What can hang from each mark:
K_953: K_383
K_484: K_60 K_558 K_876 K_953
K_383: K_484 K_573 K_953
K_558: K_484
K_574: K_604 K_876
K_776: K_60
K_573: K_60 K_383
K_876: K_484 K_558
K_60: K_776

Known rows, with every way that one mark hangs from another:
K_876(K_484(K_60 K_953(K_383)) K_558): [-21 -37  -3 -23 -19  10  -6  10 -28   6   3 -34 -13 -40   3 -40  41 -14
 -12  46   3 -34  67   3 -20]
K_953(K_383(K_573(K_60))): [-11   0   7 -18 -18   3   7   0  -6  -7   2  37   8  14 -22 -66  26   2
   0  30  -7  10  58 -11 -15]
K_60(K_776): [  3  -9   2  15   3  11  -5  20  -1  14   4  25  -8   7   8  35  15   2
  -5 -11 -14  -8  22  -3  -8]
K_953(K_383(K_484(K_60))): [ -5 -20   7 -16 -10   0   2 -12   5  14   4 -38 -34  -9   3 -38  30  -3
 -18   6   9  -3  35   5 -13]
K_558(K_484(K_60(K_776))): [ -3  -6 -23   5   1  -2   8  32  -3  50   0  15 -29  -2   6  35  48   5
 -10  -6 -22  -6  51  -3 -20]
K_574(K_604 K_876): [ -8   9   0 -21  -9  -1  -9 -20  21   7 -15 -37 -33  10 -19 -15  -1  14
  20   9  -7  -2 -23   6   9]
K_484(K_558 K_953): [ -2 -21 -17 -14 -13  17  19  15  -8  10 -17 -16  -7 -23   1 -15  28  -5
 -22  52   0   3  23  -3  11]
K_953(K_383(K_484 K_573)): [-16 -20  13   6 -16  -1   5  -5  24 -16   3   5 -27   9   7 -43   2   8
   7  17   2  11  31   2 -33]
K_876(K_484(K_953) K_558): [-26 -21  -6   2 -13  14  -8  13 -11  -9   1  -1  -3 -33  13  -2 -10  -7
   9  27  -7 -30  39   9 -11]
K_953(K_383): [  1  -8  10 -10  -4  -4  -3 -11  -1   0   0 -21  21   2  -2 -38  18  -4
  -6  13   3  -2  15  -7  -5]
K_484(K_60): [  6  -5  -7 -15  -4  -1   7   7 -16  19   1  -7 -26  -9  -5   3  29  -4
 -14   6   6  -2  14   0  -6]
K_876(K_484(K_60 K_953)): [  1 -20 -14 -31  -5  15   7  17  -9   1  13 -24 -31 -36   3  -5  29  -6
  -2  46  -8 -23  42   1 -17]
K_484(K_558 K_876 K_953(K_383(K_573))): [ -9 -32 -11 -21 -15  10  22   5  -1  -6 -12 -36 -47 -10  -5 -56  54  -3
 -23  81  12   1  72 -13  -8]
K_573(K_60(K_776) K_383(K_484 K_953)): [-45  -1  -2 -11  -7   6  -2   8   0   6  22  26  -2  16  10 -27   7  -2
   2 -34 -49  -3  80  -3   3]
K_383(K_953): [-34   1 -19  -1   2  -7 -11   4  -3  -1   4  -4   3   5   2 -31  -7  -5
   3 -12 -11   9  -5 -12   3]
K_574(K_876): [  7   5  -1  -4   0   7  -8  -7  18  -8   6 -20 -11   5 -10 -21  -2  16
  10  -2  -7   4 -16   7   7]
K_574(K_604 K_876(K_484 K_558)): [-35  -1   0 -12 -18  -1 -29 -19   7   4  -7 -37 -36 -14 -11 -11 -10   5
  28   8  -7 -26 -25  19 -11]
K_383(K_573 K_953): [-39  -8 -20   9  -4  -8  -1  16   3  -6   7  25 -20  14  -1 -31  -8   2
  14   7 -11  23  17 -14 -19]
K_776(K_60): [  6   0   7 -23  -5   5 -11  -4  -5 -13   4   0   7 -10   4  27  -6   7
   4   6  -6  -1 -10   8  -5]
K_953(K_383(K_484)): [ -9 -14  14   0  -9  -1  -2 -19  21  -6   0 -32  -4  -1   9 -36   2  -1
  -2   3   1  -3  13   5 -10]
K_383(K_484(K_60) K_953): [-39 -14 -23  -5  -5  -4  -1   1   1  14  10 -24 -49  -6   6 -28  10  -6
  -8 -18  -4   9  15   0  -4]
K_574(K_876(K_558(K_484))): [-22   4 -21  20 -10  -8 -13   6  13  16  -9  -4   3   0  -2 -11 -10  19
  12 -16  -9   1  12  14   0]
K_574(K_876(K_484)): [ -2   3   0 -14   4   9 -20 -11  22 -19  23 -37 -14 -13  -5 -14  -6  11
  21  13 -14 -11 -33   9 -16]
K_876(K_484(K_60 K_953) K_558): [-20 -28 -12 -17 -15  12  -2  21 -27  10   2  -6 -31 -42   5   0  21  -9
  -7  32   0 -31  57   9 -14]
K_573(K_60 K_383(K_484 K_953)): [-49  10  -5 -26 -12  -5   3 -15   2 -11  19   2   8   9   3 -60  -7  -5
   6 -24 -35   6  51   1  14]
K_558(K_484(K_60 K_876 K_953)): [-10  -7 -37 -19   3  -2  26  12   4  16  -4 -36 -56 -14   1  -8  48   2
 -14  35  -6 -13  76  -3   5]
K_383(K_484(K_558 K_953) K_573): [-18 -34 -19   1 -26  21  25  21  18  -2 -14   5 -57 -16   9 -16  13   8
  -5  58  -1  19  38   6 -15]
K_383(K_484 K_573(K_60(K_776))): [-16  -9   2  10 -14  24   5  27  16   6  10  76 -44  18   0  12   6  12
   8  -4 -25   5  67   8 -22]
K_953(K_383(K_484(K_558) K_573)): [-18 -28   2   1 -26   1  12  -3  13   4  -9 -15 -36  -6   4 -49  22   2
 -14  44   7  18  20   2 -27]

Rows:
[  6 -10  -7  -7  11   7  -1  15 -14  30  15 -10 -73   3   1  37  50  -2
 -28  -2   0 -20  47  -3  -5] : K_484(K_60(K_776) K_876)
[ -6 -17 -23 -18 -12  -3  21  14   1  25 -14 -31  -1 -18  -2 -44  59   1
 -13  46 -13  -6  83 -12 -11] : K_558(K_484(K_60 K_953(K_383)))
[-18 -27  -7   8 -15  16  21  18  30 -19  -5  28 -47  -1  11 -15  -8  14
  13  35  -8  11  60   6 -18] : K_383(K_484(K_953) K_573)
[-41  -4 -18   2 -10  13  -3  35 -10  13  12  75 -18  24  -9 -16  14   3
   5  -2 -34  12  71 -16 -18] : K_383(K_573(K_60(K_776)) K_953)
[-42   9 -19 -11 -12   0   1  12  -9  -4   7  56  -9  18 -19 -51   2   0
   9   6 -18  22  42 -13 -10] : K_383(K_573(K_60) K_953)
[-31 -13 -29  19 -15   1  11  21   0  16 -23  13   8 -15  12  -5   1   4
   4  16 -12  -8  71   4   2] : K_876(K_558(K_484(K_953)))
[ -9 -23 -10 -33 -33  20  24  16 -13   9 -17  24  -2 -12 -20 -72  54  -3
 -21  81  -8  11  80 -13  -2] : K_484(K_558 K_953(K_383(K_573(K_60))))
[-11 -28 -15  -5 -18  20  19   8  14   9 -16 -27 -32 -26  14 -12  13   0
 -18  39  -2   4  27   7   8] : K_383(K_484(K_558 K_953))
[-40 -16 -33 -19  -4  -4   3  -9  -5  24   7 -66 -91 -17   5 -26  37 -13
 -37   7  11   3   4  -1   9] : K_383(K_484(K_60 K_558 K_876) K_953)
[-27 -18 -34   3 -17  -1  17  29 -15  35 -22   6 -17 -24   5  -5  29   2
 -10  25  -5 -11  86   5  -3] : K_876(K_558(K_484(K_60 K_953)))
[-38  18  -5 -31  -6 -11   4  -5 -20  -9  14   5  30  10  -9 -62   8  -9
   4 -13 -34   6  54 -11  14] : K_573(K_60 K_383(K_953))
[  8 -22 -14  -9  -9  14   6  31 -29  56  -4  -3 -45 -16   0  32  67  -7
 -40  19  -2  -4  24  -4  -7] : K_484(K_60(K_776) K_558)
[-12 -21  -5   9   1   6 -10  19 -35  36   3   3 -71  -3   5  44  40  -6
 -32 -20  10 -29  70   5  -2] : K_484(K_60(K_776) K_876(K_558))
[  0 -34 -13 -47 -20  12  12   6 -21  18   1 -64 -22 -50  -3 -44  73 -16
 -30  84   0 -18  35  -8 -20] : K_876(K_484(K_60 K_558 K_953(K_383)))
[-52  -5 -28  -6 -26   6   9   7   1  10  -2  29 -41   1  -8 -58   9  -3
  -6  18 -12  30  27  -3  -7] : K_383(K_484(K_558) K_573(K_60) K_953)
[ -8 -34  -9 -17 -26  12  21  17  -4   3 -18  -4 -14 -14  -5 -53  46   2
 -18  85   3  11  53 -14 -17] : K_484(K_558 K_953(K_383(K_573)))
[ -1 -11  -8 -21  -2  21  -7   4  25 -27  17 -31 -15 -22  -3 -24  -3  13
  19  41 -22 -17   8   8  -8] : K_574(K_876(K_484(K_953)))
[-13  -8 -10  -4  -1   4   6 -17  12   4   1 -51 -67 -11   9   2  15  -4
 -24  11  14  -2  -7  11  11] : K_383(K_484(K_558 K_876))
[  1 -20 -10 -17  -7  17  -2  27 -26  42  14 -19 -51 -34   5  36  61 -11
 -30  29  -9 -19   8   0 -31] : K_876(K_484(K_60(K_776) K_558))
[-39 -21 -28 -12 -13  -3   6   5 -10  33  -2 -36 -58 -21   4 -31  31 -12
 -28   7   2  15   0  -2  -2] : K_383(K_484(K_60 K_558) K_953)
[ -7 -27  -1  -8 -17   9  16  14   9 -14  -7  13  -5   2  -4 -54  22   7
   5  61  -3   6  70 -15 -20] : K_484(K_953(K_383(K_573)))
[-17 -15   8   2  -5  -2   3 -18  25 -24  11 -23 -62  13   6 -42  13   7
   0  18  10   2  45   3 -24] : K_953(K_383(K_484(K_876) K_573))
[  5  -1  -4 -28  -1   9 -13  -3   6   0  26 -43 -44 -24 -13 -12  22   7
   8  18  -9 -13 -16   9 -19] : K_574(K_876(K_484(K_60)))
[-45 -12 -23   5 -11   0  -4  -4   7  11  -3 -34 -30 -11  12 -27   1  -7
 -15  -2  -4  17 -16   0   2] : K_383(K_484(K_558) K_953)
[-51 -16 -18  18  -8  -4   0   9  23 -15  11  16 -45  13  10 -30 -23   6
  17  -5 -11  24  12  -2 -27] : K_383(K_484 K_573 K_953)
[-10 -38   6   6 -16  11   5  23   7  21  11  17 -65   9   7  -8  44   7
 -12  15  -6   1  69  -1 -46] : K_953(K_383(K_484(K_60(K_776)) K_573))
[-51  -1 -20  -1 -16   4   2   6  13  -9  11  44 -32  16  -6 -57 -14   3
  14  -5 -21  24  45  -3 -10] : K_383(K_484 K_573(K_60) K_953)
